What can hang from each mark:
J178: J237
J132: J237 J873
J537: J178 J817
J296: J132
J817: J237 J507
J237: J132 J178 J225 J817
J873: J178 J225
J507: J817
J343: J237

Known rows, with every way that one mark hangs from another:
J537{J817{J237 J507}}: [-0.49  1.08 -4.60 -3.14 -3.10 -0.48 -0.82  1.81  0.00 -0.95 -2.53 -4.04
  0.93 -2.18 -1.02  1.02 -0.03  0.94 -1.59  1.19 -3.02 -0.76 -0.05]
J507{J817{J237{J132 J225}}}: [-5.91 -1.57 -2.86 -1.24 -2.51  0.02  4.21  1.36  2.70 -0.41 -0.19 -7.64
  0.80  1.15  1.44 -1.70 -0.12  0.49 -0.49  0.70  3.17 -0.70  3.11]
J237{J132{J873} J178}: [ 0.53  0.20 -3.86 -2.73 -4.48 -3.51 -1.26  0.59  0.47 -3.59 -0.80 -3.79
  2.84  0.05  3.00  1.39  0.93  1.50  0.14 -0.68  0.13  1.83 -0.19]
J343{J237{J178}}: [ 4.65  1.61 -3.26 -6.19 -3.41 -0.89  2.15 -0.67  3.04 -0.63 -0.06 -2.28
  1.70 -0.33  2.31 -1.33 -2.75  1.01 -0.53  0.28 -1.84  1.35 -0.77]
J817{J237{J132} J507}: [-4.43  0.97 -4.49 -2.17 -2.74 -0.46  1.66  0.98 -0.22  0.09 -2.13 -5.82
  1.75  0.56 -0.43  0.05 -0.86  0.96 -2.15  0.71  1.54 -0.81 -2.41]
J132{J237 J873{J178 J225}}: [ 3.99  0.30 -2.02  0.51 -3.89 -3.33 -5.95 -0.55 -1.25 -2.39 -2.15 -4.03
  2.74  0.33 -1.32  8.86 -1.27  1.73 -2.42 -3.29 -4.39  1.78 -0.62]
J537{J178{J237{J132 J225}} J817{J507}}: [ 4.31 -2.55 -5.09 -0.02 -5.69  0.16 -4.05  3.20  1.94 -4.06  0.70 -5.20
  1.86 -4.63 -0.15 -1.10  1.59  3.71 -1.01  1.30  2.18  1.74  2.71]
J343{J237{J178 J225 J817{J507}}}: [-0.55 -2.48 -4.96 -7.11 -5.66 -2.05  0.93  1.59  3.21 -1.39  0.33 -3.57
  1.37  1.99  1.01 -1.48 -1.64  3.08 -1.12  1.68  0.09  0.68  2.35]
J873{J178{J237} J225}: [ 3.95  2.11 -1.51 -0.39 -3.79  1.85  3.49 -0.60  2.96 -0.70 -0.63 -3.33
  3.50 -2.84 -1.11  3.19 -3.07  2.42 -2.95 -1.54 -1.86  3.02 -1.38]
J132{J237{J817{J507}} J873{J178 J225}}: [ 0.83  0.31 -3.60 -1.06 -5.08 -3.68 -7.32  1.03 -1.75 -2.86 -2.68 -3.70
  2.37  2.58 -2.33  9.14 -0.45  2.76 -3.37 -2.00 -3.31  1.01 -0.90]
J873{J178{J237{J225}}}: [ 2.04 -2.14 -3.47  0.40 -4.19  1.93  4.30  0.29  2.92 -1.20  0.60 -4.09
  2.85 -2.73  1.63 -0.72 -2.26  3.13 -2.41 -0.66 -0.80  2.68 -0.02]
J873{J178{J237{J132 J817{J507}}} J225}: [-1.56  1.47 -3.34 -0.65 -5.87  1.03  2.30  1.25  2.39 -1.31 -0.52 -3.53
  3.36 -0.56 -1.99  3.12 -0.95  4.12 -3.54 -0.46  2.94  2.26 -1.23]
J817{J237{J132 J178 J225} J507}: [-3.39 -2.67 -4.90 -4.73 -4.86 -1.37  1.10  2.21  1.19 -1.25 -0.42 -7.08
  2.70  0.52 -0.01 -1.54  0.19  3.13 -1.68  1.58  2.73 -0.50  1.54]
J507{J817{J237}}: [-1.12  2.85 -2.45 -3.18 -0.64  0.85  4.19  0.50  2.20  0.71 -1.80 -5.52
  0.32  1.21  1.41 -0.48 -1.98 -1.37 -1.24  0.61 -1.80 -1.00 -0.96]
J132{J237{J225 J817{J507}} J873{J178}}: [-1.09 -4.16 -5.48 -0.29 -5.46 -3.77 -6.64  1.78 -1.61 -3.32 -1.41 -4.45
  1.73  2.75  0.45  5.32  0.42  3.27 -2.92 -1.24 -2.45  0.58  0.56]
J507{J817{J237{J132 J178 J225}}}: [-2.70 -1.43 -3.17 -4.26 -3.85 -0.54  3.60  1.89  3.37 -1.29  0.56 -7.61
  1.62  1.20  1.96 -2.45  0.57  1.52 -0.72  1.33  3.39 -0.55  3.24]
J178{J237{J132{J873} J817{J507}}}: [-4.98 -0.11 -5.02 -2.39 -4.62 -2.04  0.07  1.97 -0.44 -3.68 -1.41 -3.76
  1.66  0.58  2.21  1.85  0.80  2.70 -3.31 -0.19  1.67  1.26 -1.49]
J132{J873}: [-0.17  0.48 -3.47 -1.11 -2.25 -2.88 -0.84 -0.27 -0.05 -2.41 -2.29 -3.29
  1.71 -0.13  2.48  2.75 -1.15 -0.25 -0.03 -1.23 -4.06  1.60 -1.12]
J237{J132 J817}: [-4.96  0.35 -3.70 -0.62 -3.86 -1.01  0.37  0.22  2.20 -0.13  0.01 -0.94
  2.27  1.47  0.75 -1.88  0.35  0.95  0.54  0.11  3.50  2.14  0.21]
J237{J132{J873{J225}} J178}: [ 0.36  0.57 -2.14 -3.11 -4.99 -4.13 -2.22  0.45  1.04 -3.65 -1.15 -4.76
  3.64 -0.31  0.07  4.53  0.43  2.03  0.00 -1.42  0.17  2.37  1.88]
J343{J237{J132 J817}}: [-3.24  0.17 -3.66 -2.39 -4.44 -1.17  2.61 -0.14  2.88 -0.32  0.52 -0.35
  0.98  1.68  1.44 -1.59 -1.06  1.35 -0.16 -0.07  3.89  1.39  0.33]
J296{J132{J237 J873}}: [-2.08 -2.37 -3.31 -3.61 -0.11 -4.21 -7.58 -0.47 -0.88 -2.81 -2.36 -2.22
  2.59  1.10  0.95  3.96 -0.29  0.21 -1.92 -3.77 -4.23  0.96 -1.43]
J178{J237{J132{J873} J817}}: [-3.95 -0.84 -3.96 -1.76 -4.57 -2.12  1.10  1.02  0.63 -3.81 -0.11 -1.60
  1.72  0.11  2.98  0.94  1.00  2.44 -2.25 -0.88  2.76  2.22 -0.30]
J817{J237{J178 J225} J507}: [-0.66 -2.26 -4.59 -6.20 -3.86 -1.08  1.14  1.99  1.31 -0.96 -1.18 -6.82
  2.41  0.53 -0.10 -0.91 -1.14  2.33 -1.94  1.85 -1.20 -0.58  1.13]

Rows:
[-7.40 -2.93 -5.00 -2.03 -5.04 -0.10  1.59  2.27  1.97 -1.41  0.32 -4.86
  2.12  0.03  0.70 -2.16  0.32  3.71 -2.47  1.06  4.42  1.71  1.91] -> J178{J237{J132 J225 J817{J507}}}
[ 3.14 -0.03 -5.17 -1.67 -4.91 -1.77 -2.97  2.48  0.00 -4.99 -0.70 -3.20
  1.69  0.63  1.48  2.16  0.86  2.53 -2.73  0.20  2.02  1.45 -2.52] -> J537{J178{J237{J132{J873} J817{J507}}}}
[-0.07 -2.82 -3.81 -2.13 -2.51 -3.87 -6.17 -0.14  0.10 -3.18 -1.09  0.67
  3.05  2.63  0.61  4.61  0.21  1.90 -2.51 -3.97 -2.91  1.44 -1.87] -> J296{J132{J237{J817} J873{J178}}}
[-2.92 -4.35 -4.22  2.25 -6.71 -3.23  0.49  1.23  1.53 -3.74  0.59 -2.63
  2.52  1.50  2.23  2.27  1.26  3.11  0.11 -1.26  2.46  2.27  2.39] -> J237{J132{J873{J178}} J225 J817}
[-4.90 -0.65 -4.00 -0.45 -4.41 -3.71 -1.20  0.71  0.37 -2.90 -0.89 -1.55
  1.80  1.88  2.37  1.47  1.18  1.08  0.22 -0.90  1.87  1.77  0.47] -> J237{J132{J873} J817}
[ 0.01  1.83 -1.25  0.42 -3.86 -1.69  3.63  0.87  1.33 -2.86 -2.02 -7.19
  1.66  1.07  0.17  7.10 -0.44  0.87 -1.87 -1.67  0.05 -0.38  0.15] -> J507{J817{J237{J132{J873{J178 J225}}}}}
[ 4.34 -4.89 -4.00  0.47 -5.85 -3.65 -4.42  2.82  0.57 -5.94  0.16 -3.95
  1.19 -2.06  0.41  2.10  2.85  2.37  0.67 -0.19  1.55  0.15  4.61] -> J537{J178 J817{J237{J132{J873} J225}}}
[-4.55 -3.94 -5.56 -3.82 -6.62 -4.71 -2.65  2.78  0.67 -4.42 -0.51 -5.14
  2.52  2.30  1.88  1.15  2.08  3.52 -0.40  0.77  1.97  1.14  3.01] -> J237{J132{J873} J178 J225 J817{J507}}
[-8.07 -2.96 -5.12 -0.86 -5.02 -1.63 -0.65  1.74  1.71 -0.78 -0.29 -4.62
  2.10  1.73 -0.09 -1.54  0.51  2.42  0.07  1.04  3.46  1.33  2.63] -> J237{J132 J225 J817{J507}}
[-3.92 -2.50 -4.46 -3.17 -2.76 -0.79  1.54  1.34  0.70 -0.08 -1.92 -6.83
  1.51  0.53 -0.61 -0.12 -1.89  1.27 -1.84  1.12 -1.35 -0.76  0.67] -> J817{J237{J225} J507}
[ 5.61 -2.80 -4.89 -1.83 -4.51 -0.83 -4.02  2.97  1.34 -2.88 -0.88 -4.92
  1.06 -2.25 -1.95  0.27  0.39  1.86 -0.42  1.85 -1.64 -0.44  2.62] -> J537{J178 J817{J237{J225} J507}}
[-2.78 -6.91 -4.04 -6.94 -3.42 -5.80 -8.20  1.34  1.03 -4.55  0.24 -1.20
  3.09  2.95  1.00  1.84  1.74  3.14 -1.54 -2.51 -1.09  1.48  3.42] -> J296{J132{J237{J178 J225 J817} J873}}
[-3.93  2.30 -2.60 -1.73 -1.70  0.56  4.20  0.79  1.96  0.33 -1.20 -6.09
  0.66  1.35  1.63 -0.85 -0.55 -0.65 -0.89  0.51  2.12 -0.82 -0.64] -> J507{J817{J237{J132}}}
[-2.74 -3.35 -3.53 -3.25 -4.28 -1.63  2.40  0.17  3.58 -0.66  0.81 -1.43
  0.68  1.54  1.24 -1.76 -2.20  1.70  0.13  0.23  1.17  1.50  3.38] -> J343{J237{J225 J817}}
[-1.40  1.22 -5.07 -0.24 -5.40  1.65  3.20  1.41  1.61 -1.04 -0.08 -2.95
  2.81 -0.25  0.89 -0.28 -0.41  3.48 -3.64  0.16  3.05  1.82 -3.22] -> J873{J178{J237{J132 J817{J507}}}}
[ 2.22 -0.74 -4.08  0.05 -4.38 -3.12 -5.48  0.36 -1.42 -2.63 -0.99 -0.84
  1.79  2.49  1.40  4.77  0.14  1.95 -2.52 -2.29 -2.31  1.30 -1.59] -> J132{J237{J817} J873{J178}}
[ 1.15  1.97 -3.08 -2.04 -4.93  1.24  2.31  0.93  2.48 -0.83 -1.19 -3.09
  3.15 -0.63 -2.24  3.58 -2.42  3.40 -3.80 -0.34 -1.05  2.23 -1.63] -> J873{J178{J237{J817{J507}}} J225}
[-3.60  1.25 -2.91 -1.48 -2.08 -1.92  2.71  1.38  0.31 -2.55 -2.07 -6.59
  0.32  1.87  3.07  2.35  0.42 -0.61 -1.33 -0.48  0.44 -1.15 -0.39] -> J507{J817{J237{J132{J873}}}}
[-6.26 -3.88 -4.91 -1.57 -4.06 -3.62  0.18  2.06 -1.25 -3.22 -2.21 -7.83
  1.54  0.96  0.71  2.85  0.41  2.15 -1.97 -0.03  0.92 -0.88  1.32] -> J817{J237{J132{J873} J225} J507}
[ 0.60 -0.21 -2.18 -0.23 -6.55 -3.40  1.82 -0.03  2.18 -3.41 -0.24 -1.38
  2.02  1.49  0.09  6.42 -1.08  2.81 -0.94 -2.27  1.71  1.84  0.96] -> J343{J237{J132{J873{J178 J225}} J817}}
[ 2.36 -2.40 -3.48 -5.59 -4.34 -1.63  2.16  0.00  3.73 -1.14  0.93 -3.73
  1.77 -0.45  2.10 -1.93 -2.39  2.13 -0.01  0.31 -0.89  1.54  2.62] -> J343{J237{J178 J225}}
[-2.85 -0.09 -3.49 -3.33 -3.76 -4.75 -8.85  1.17 -2.09 -2.63 -3.15 -4.17
  1.67  3.00 -2.31  7.90 -0.03  1.88 -2.85 -1.49 -3.06  0.65  0.76] -> J132{J237{J817{J507}} J873{J225}}
[ 3.49 -0.07 -3.86 -4.48 -3.24 -4.03 -7.38  0.44 -1.69 -3.08 -1.32 -3.47
  2.18  0.86  2.15  3.17  0.26  1.47 -1.90 -1.40 -3.62  1.01 -0.81] -> J132{J237{J178} J873}
[-2.73  0.32 -3.83 -4.60 -6.18 -4.61 -3.35  1.91  0.63 -3.95 -1.74 -4.40
  3.22  2.05 -0.89  4.98  1.33  2.95 -0.86 -0.12  1.01  1.57  1.57] -> J237{J132{J873{J225}} J178 J817{J507}}
[ 0.08  0.38 -3.83 -5.39 -5.56 -1.78  2.12  0.31  3.51 -1.15  1.34 -0.39
  1.75  1.65  2.09 -2.52 -0.38  2.39 -0.26  0.46  3.99  1.54  0.70] -> J343{J237{J132 J178 J817}}
[-2.24 -2.52 -5.17 -5.39 -5.21 -1.69 -1.19  2.04  2.57 -1.39 -0.19 -4.06
  2.57  1.73  0.55 -1.87 -0.19  2.71 -0.25  1.87 -0.21  1.46  2.34] -> J237{J178 J225 J817{J507}}
[-4.28 -0.06 -3.22 -3.18 -5.37 -4.43 -0.79  0.94  0.72 -3.34 -1.94 -3.98
  1.09  2.32 -0.85  6.10 -0.78  2.05 -1.30 -0.86  1.21  0.69  1.35] -> J343{J237{J132{J873{J225}} J817{J507}}}
[ 3.99  0.47 -3.74 -1.02 -4.37  0.75 -0.39  1.19  2.96 -2.15  1.50 -0.33
  2.29 -0.31  0.78 -2.42  0.07  2.20 -1.35  0.32  4.79  2.44 -1.34] -> J537{J178{J237{J132 J817}}}
[ 6.00  0.18 -3.71 -0.19 -3.78 -1.31 -1.85  0.86  0.58 -4.77 -0.20 -3.40
  1.99 -1.64  2.49  1.75  0.06  1.66 -1.55 -1.11  1.16  2.01 -2.28] -> J537{J178{J237{J132{J873}}}}
[-1.94  0.39 -3.59  0.92 -6.22 -3.17 -1.33  1.32  0.27 -3.35 -2.10 -4.00
  2.97  1.69 -1.35  7.19  0.27  2.83 -1.36 -1.35  0.35  1.63 -0.26] -> J237{J132{J873{J178 J225}} J817{J507}}
[-0.99  1.19 -4.81 -5.38 -3.97 -0.91  1.13  1.58  0.54 -0.66 -1.36 -5.71
  2.56  0.47  0.25 -0.96 -0.06  1.99 -2.14  1.46  1.75 -0.61 -2.08] -> J817{J237{J132 J178} J507}
